Each row was made from one small tree. Brackets hold a mark, then the marks that hang from it, in the order of their numbers. Every link used is in the known rows. Write each row's tree.
Known rows
{Z928 {Z341 Z188 Z382 Z953} Z454}: [ 37  -2  -6  -1  58  21 -20   7  39  21  46   7 -46   2 -25   2  46 -18
  19  31 -31   5]
{Z256 {Z341 Z188 Z382}}: [ 21  13  33 -18  42 -14  -9  22  34  46  39  32   9  26   6   5 -11 -23
  33  72  15 -12]
{Z382 Z341 Z469}: [ 15  -8 -12  -1 -26   4  -5  19  12  -4 -28   4   6  -7  20   6   2  20
  -3 -25  37  18]
{Z188 {Z341 Z953}}: [ 16  -2 -19  23   0  -9  -3   3   1   2   4 -11 -24  10 -35 -14   4 -16
   9   3  19  25]
{Z953 {Z114 {Z928 {Z341 Z382}}} Z454}: [ 24  -8  17  34  36  25  -5  53  42  -7  13 -13 -29 -11 -31  15  84  11
 -27  15 -67  13]
{Z928 {Z341 Z188} Z454}: [ 15  -5  -9  -9  46  32   0  10  22   8  32  -8 -38 -14 -14   6  54  -4
   3  23 -28  14]
{Z953 {Z114 {Z928 {Z341 Z188}}} Z454}: [ 28  -5  14  28  45  21  -9  50  38  -8  14 -19 -30 -11 -32  13  89  13
 -26  18 -59  16]
{Z953 Z114 Z454}: [ 14  -8   5  32  24  22  -8  34  35 -14   0 -12 -16  -5 -20  17  62   5
 -30  10 -33  15]
{Z188 {Z341 Z382 {Z953 Z454}}}: [ 26  -3  -7  44  12  -9   5  13  31  20  24   5 -25  17 -32  -2  15 -27
  13  20   9  25]
{Z341 {Z382 Z469}}: [ 26  14   7   7   3  -6  20  15  28  11  28  42   6   8  25  13  -4 -14
   7  11  -3   2]
{Z928 {Z341 {Z382 Z469}} Z454}: [ 18  -5  -9  -2  20  40  12  26  31  -3  30  14 -34 -17  -3   8  46  -4
  -3  10 -43  12]
{Z953 Z114}: [ 10   1   1  15  17  12  -6  17  11  -9   1  -8 -10  -4  -6  11  28  -2
 -18  11 -15   8]
{Z188 {Z341 {Z953 {Z114 Z928} Z454}}}: [ 27  -5 -13  42  14  -4 -10  26  18  -4   3 -19 -32   5 -51 -10  44  -7
  -9   6  -8  31]
{Z341 Z382 Z953}: [ 32   4   5  11  17 -17 -28  -5  24  19  20  21  -9  22 -16  -6 -13 -19
  23  12  -6 -13]
{Z256 {Z341 {Z382 Z469} Z953}}: [ 31  10  17 -28  11  -6 -34  32  22   9  10  29   2  21 -11 -15 -14  -6
  23  30   0 -17]
{Z188 {Z341 Z382 Z953}}: [ 24   1  -8  36   9 -14   6   5  19  22  25   7 -22  18 -26  -4  -2 -30
  18  21  17  21]
{Z341 Z953}: [ 21   0 -10  -6   5  -9 -41  -7  -3  -9  -9  -6 -13  11 -28 -19  -3   2
   9 -13  -4  -9]
{Z114 {Z928 Z341} {Z953 Z454}}: [ 26 -13  19  16  24   5 -15  59   9 -15  -3 -18 -22 -24 -38 -27  90  45
  -9 -12 -87  -1]
{Z256 {Z341 Z188}}: [ 13  10  23 -31  34  -9 -18  21  14  26  19  13   6  18  -2  -5  -5  -8
  23  53  17  -9]
{Z188 {Z341 Z382 {Z953 Z114 Z454}}}: [ 30  -2  -7  51  20  -3   2  21  37  15  24   2 -30  16 -35   3  28 -28
   3  26   1  29]
{Z953 {Z114 Z928} Z454}: [ 24  -7  13  39  29  10 -14  48  36 -13  -4 -14 -16 -11 -33   9  80  18
 -36   6 -56  13]

Which tree is each row?
[ 23  -3   5  29  29   4 -16  34  20 -10  -5 -11 -15 -15 -26   2  66  14
 -31   7 -48  10] -> {Z953 {Z114 {Z928 Z454}}}
[ 26   0  24  -6  29   3 -43  39  39  14  12  14  -7  21 -30  -6  13  -9
  14  45 -17 -15] -> {Z256 {Z341 Z382 {Z953 Z114 Z454}}}
[ 45   7   0   4  49 -21 -41  -3  29  13  22   3 -18  24 -28  -6  27  -8
  15  17   3   1] -> {Z341 Z188 {Z953 Z454}}
[ 34   4  -3  -4  48  28  14  20  41  15  51  22 -34  -7   3  14  51 -14
   8  32 -29  16] -> {Z928 {Z341 Z188 {Z382 Z469}} Z454}
[ 24  -9  -2   2  22   9 -29  28   7 -11  -2 -18 -33 -19 -46 -21  60  23
  -8 -11 -63   1] -> {Z114 {Z928 {Z341 Z953} Z454}}
[ 13  -5 -10 -19  18  36 -24  14  -3 -18   8 -24 -42  -6 -31  -6  25   1
   5  -3 -29   1] -> {Z928 {Z341 {Z953 Z114}}}
[ 28   2  -8  43  17  -8   3  13  25  17  25   3 -27  16 -29   1  13 -31
   9  26  10  25] -> {Z188 {Z341 Z382 {Z953 Z114}}}
[ 12   4   2 -17   8  33  21  21  13   0  34  13 -25  -5  10  11   9 -10
  13   9 -22   5] -> {Z928 {Z341 {Z382 Z469}}}
[ 64  12  16  32  74 -19 -32  11  63  34  51  24 -22  33 -20  15  38 -30
  16  50 -10   2] -> {Z341 Z188 Z382 {Z953 Z114 Z454}}
[ 14 -10   2   5  20  14  -9  31   9  -7   2 -15 -27 -24 -32 -11  61  22
 -13  -5 -61   6] -> {Z114 {Z928 Z341 Z454}}
[ 35   8 -13  29   2 -13  11  13  20  10  24  18 -20  16 -17  -6   2 -26
  14  11  17  27] -> {Z188 {Z341 {Z382 Z469} Z953}}
[ 25 -15  -3  15  22 -11 -44  -2  31  30 -11 -16 -10  14 -17   3  15   4
  16   7  40   8] -> {Z382 {Z341 Z188 {Z953 Z454}}}
[ 30 -15  -3  23  31  -6 -46   7  36  25 -11 -20 -16  12 -21   9  29   3
   8  12  33  13] -> {Z382 {Z341 Z188 {Z953 Z114 Z454}}}
[ 31 -12 -17   2 -19   3 -37  22  22 -12 -34  -3  -6   0  -6  -4  16  25
  -3 -35  26  14] -> {Z382 {Z341 {Z953 Z454}} Z469}
[ 76  27   7  11  61 -25 -23  12  47  21  50  42 -15  31   2  10  19 -28
  18  37   1   4] -> {Z341 Z188 {Z382 Z469} {Z953 Z114}}
[ 23  -2   1   4  54  28   9  12  41  27  52  11 -36  -5  -5  15  48 -19
  13  41 -29  10] -> {Z928 {Z341 Z188 Z382} Z454}
[ 32 -10  26  24  30   1  -7  59  23  -2  11  -4 -22 -19 -32 -20  85  35
  -2  -1 -88  -3] -> {Z114 {Z928 {Z341 Z382}} {Z953 Z454}}
[ 57  12  14  21  62 -28 -27  -2  56  41  50  29 -15  37 -15   8  18 -29
  30  42   1  -4] -> {Z341 Z188 Z382 {Z953 Z454}}
[ 34  -1  20   3  40 -11 -11  43  -1   0  12  -9 -19 -16 -25 -27  70  32
   7   4 -65  -2] -> {Z114 {Z928 {Z341 Z188}} Z953}
[ 60   9   7  19  65 -21 -49  17  37   7  19  -4 -25  18 -41  -4  60   0
  -1  22 -23   5] -> {Z341 Z188 {Z953 {Z114 Z928} Z454}}
[ 23  -6   2   1  30  36 -16  24  28  -1  28  -8 -43   2 -28   7  35 -11
   9  15 -40   1] -> {Z928 {Z341 Z382 {Z953 Z114 Z454}}}
[ 24  -4   8  25  36  19  -7  40  27  -5  12  -9 -28 -17 -25   8  69   7
 -23  16 -59  10] -> {Z953 {Z114 {Z928 {Z341 Z382} Z454}}}
[ 27  -1   6  18  45  15 -11  36  22  -6  13 -15 -29 -15 -27   6  74   9
 -22  19 -52  13] -> {Z953 {Z114 {Z928 {Z341 Z188} Z454}}}
